What can hang from each mark:
sivo: fikel minufi paba
minufi: beze demod metis
demod: fikel
fikel: metis sivo
metis: minufi paba
beze: minufi
paba: metis sivo

Known rows, with every way that one mark hangs from another:
paba{metis sivo{minufi}}: [  0 -10 -30  -6   1   6  21  29   7  28   6  15  -2   5 -10 -18  11 -16
  12  25  15  -2   7  25]
metis{minufi paba{sivo{fikel}}}: [  2 -11 -27  13  10   2  11  33  -3  12  13  49   2   9  -6 -25  10 -13
   3  18  11  -2  41  20]
minufi{beze metis}: [ -1  11 -28  -2   4  30  24  20 -15  29   3  29 -10  -5   6  -4   5  -5
 -24  13  35 -13  34   3]
sivo{fikel{metis} minufi{demod} paba}: [  1  11 -30  12  26  22  11  14 -24  21   5   4  18   2  -1 -13   1  -1
  -1  18  13  34   5  23]
fikel{sivo}: [  3  -9 -22   8   2  21  24   5  -8   7   7  27  -3   1 -21 -10  -8  -3
   6   9  12  13   8  11]
fikel{metis{minufi{beze} paba} sivo}: [  6  14 -24  13  -4  23  36  34 -12   6   5  32 -11   4 -26 -18 -14  -1
  -3  17  23 -10  42   4]
demod{fikel{metis}}: [  0  12 -27  -3  19   9  14  35 -10   7  18  29  -1   0  10 -14   0 -15
  21   5  -6  -1  23   5]
beze{minufi{metis{paba}}}: [ -2 -22 -25  11  -1  22  14  30 -13  20  14  37  -2   5   4 -14   6  -4
 -14  13  10  -7  28   9]
sivo{fikel minufi{demod} paba}: [ -1  -7 -30  13  28  19   7   1 -23  23   4  10  22   1  -3 -12   3  -3
  -1  16  10  36  -1  27]
metis{minufi{beze} paba}: [ -2 -12 -25  13   9  13  17  33 -11  11   7  52   1   3  -6 -20  -3  -7
  -9  17  23 -19  54  12]
demod{fikel{sivo{minufi paba}}}: [  0  -8 -25  -3  14  11  20  10 -11  17  11  25   1   2 -17 -16  -7 -14
  23   5 -15   8   2  12]
fikel{metis{minufi} sivo}: [  8  15 -31  11   3  20  30  30 -11   4  10  31 -15   2 -27 -16 -16   3
   4  14  11  13  28  12]
beze{minufi{demod}}: [  0 -34 -29  10  -5  22  20  15 -19   7  11  34  14  -3  10 -10   2  -3
 -13  11   9  10  29  12]
beze{minufi{demod{fikel} metis}}: [  1 -25 -33   3  -4  21  21  25 -20  20  13  35   3  -2  13 -10   3  -8
 -21   9  -1   2  32   7]
minufi{beze demod{fikel} metis{paba}}: [ -1  -2 -24  -4  -5  25  31  30 -22  29  -2  31   1  -4  19  -8   7 -18
 -43  13  23 -25  57 -10]
paba{sivo}: [ -1  -7 -22  -4  -4   8  18  15   0  14   9  30   2   1   2 -13  21 -14
   7  12  11   7  18  15]
demod{fikel{sivo}}: [  3  -7 -26  -2  12  10  22  14  -9   8  14  32  -2   1 -10 -13  -7 -16
  22   2 -10   3  10   7]
sivo{minufi{beze demod}}: [  1   0 -33  -5  17  25  24   7 -19  18   3  20  12  -7   0  -8   5  -3
  -1  14  27  -8  27  22]
sivo{fikel}: [  4   4 -30  16  31  16   5  10 -11   7  17  26  11   1   9 -10   2  -5
  15  11  19  20   9  21]
beze{minufi{demod metis}}: [  0 -26 -31   7  -7  25  20  22 -20  19  10  33   3  -1  10  -9   5  -2
 -29  12  10   7  32   9]
minufi{beze demod metis{paba{sivo}}}: [ -1  -3 -21  -2 -18  29  34  25 -18  32  -7  27   0  -3  14  -7  17 -13
 -54  18  38 -19  57  -6]
metis{paba{sivo}}: [ -4 -14 -11   5  -2   8  13  27   0  13   7  34   6   7   4 -18  20 -16
   1  15  15 -11  31   7]

Rows:
[  0   1 -30  -2  -7  33  31  18 -24  29  -5  26  -1  -9  16  -1   6  -6
 -51  15  37  -5  48  -1] | minufi{beze demod metis}
[ -8  -7 -23   0  13  23  16   5 -18  27   0  16  10  -1 -12 -12   2  -3
   4  15  16   7   7  19] | sivo{minufi{beze} paba}
[  4  -8 -31   6   1   6  19  28   6  22   9  17   4   6   1 -16   8 -19
   7  25  21  11   6  19] | paba{metis sivo{fikel}}
[  0 -23 -24   8  -4   4  18  35  -8  12   5  50   5   5  -2 -23  11 -14
 -21  19   9  -2  55  13] | metis{minufi{demod} paba{sivo}}
[  0   8 -16  11  -7  25  28  20 -14  12   2  15  -6   3 -23 -13 -11   1
  -4  13  10  25  10   0] | fikel{metis sivo{paba}}
[  1  10 -25  -3  12  13  24  23 -13  15  12  19  -4   3 -16 -16  -8 -11
  24   6 -12   6   8   8] | demod{fikel{metis sivo{minufi paba}}}
[  1   4 -35  -9  25  16  14  21 -16  27  10  22  -1  -1   1 -11   7  -7
  -5  11   3  -1  21  21] | sivo{minufi{demod{fikel} metis}}
[  6  -1 -29   2   7  25  28   6 -13  20   3  19  -6   1 -24 -10  -4   0
  -7  12  12   9  11  17] | fikel{sivo{minufi{demod metis}}}
[ -1 -29 -25  11  -9  24  19  28 -18  19   9  36   5   2  11 -11   7  -4
 -32  14  12  -2  38   6] | beze{minufi{demod metis{paba}}}
[  6   2 -36  -1   7  11  27  23   3  29   6   9   4   3  -7 -16   9 -17
  16  27  30  -5   6  28] | paba{metis sivo{fikel minufi{beze}}}
[ -7  -5 -26  -3   4  29  21  10 -25  40  -7  14   5  -3  -5  -8   5  -2
 -32  17  19  10  20  12] | sivo{minufi{beze demod metis} paba}
[  4 -12 -39   3   4  16  30  19 -20  10   5  46   1  -7  -6 -13 -11  -9
 -13  12  10   2  47  13] | metis{minufi{beze demod{fikel{sivo}}}}
[  0 -21 -23   8  -2  21  28   7 -12  24  -3  11   3   4 -31 -13 -14  -3
  -9  18   7  24  -1  14] | fikel{sivo{minufi{demod} paba{metis}}}
[  1 -23 -35   1 -11   3  25  37   2  23   3  32  -2   3  -5 -19   4 -17
 -15  27  12  11  30  18] | paba{metis{minufi{demod}} sivo}
[ -3 -10 -19   7   1  22  15  32 -17  25   1  31   0   2  14 -10  10  -8
 -50  16  18   2  44  -2] | minufi{demod metis{paba}}
[  4  11 -26  -2  10  13  26  26 -10   6  15  26  -6   1  -8 -14  -8 -13
  22   4  -7   1  17   4] | demod{fikel{metis sivo}}
[  3   8 -20   2   9  11  25  32  -9   6  14  27  -5   4  -7 -18  -6 -15
  19   7  -5  -9  23   0] | demod{fikel{metis{paba} sivo}}
[  2   6 -24  13  -5  21  28  27 -15  11   4  27 -11   4 -31 -17 -17   3
  -7  15   5  27  21   7] | fikel{metis{minufi} sivo{paba}}
[  1 -15 -35   0 -11   6  29  36   4  25   3  32  -6   2  -9 -19   2 -17
  -4  27  21  -3  29  18] | paba{metis{minufi{beze}} sivo}
[ -3 -15 -30  23  14  15  10  22 -12  25   4  23  10   4  -5 -16 -12  -8
  -7  24  17  34   6  16] | sivo{fikel paba{metis{minufi{beze}}}}
[ -4 -16 -23  22  16  15   6  18 -10  23   5  15  13   6   0 -14  -7  -9
  -4  22  13  39  -5  14] | sivo{fikel paba{metis}}
[  2  14 -34   6   6  21  25  37 -19   7   7  33  -2  -5   4 -12  -5   0
 -13  16  23   3  50   9] | fikel{metis{minufi{beze demod}}}
[ -2 -10 -16   0  -1  13  21  22  -5  17   3  28   9   4   1 -17  20 -15
  -2  17  22 -19  35  11] | metis{paba{sivo{minufi{beze demod}}}}
[  2 -17 -26   1   3  15  25  12 -18   8   5  30   9  -5   4 -10  -3 -13
  -9   6  -2  13  27   4] | minufi{demod{fikel{sivo}}}
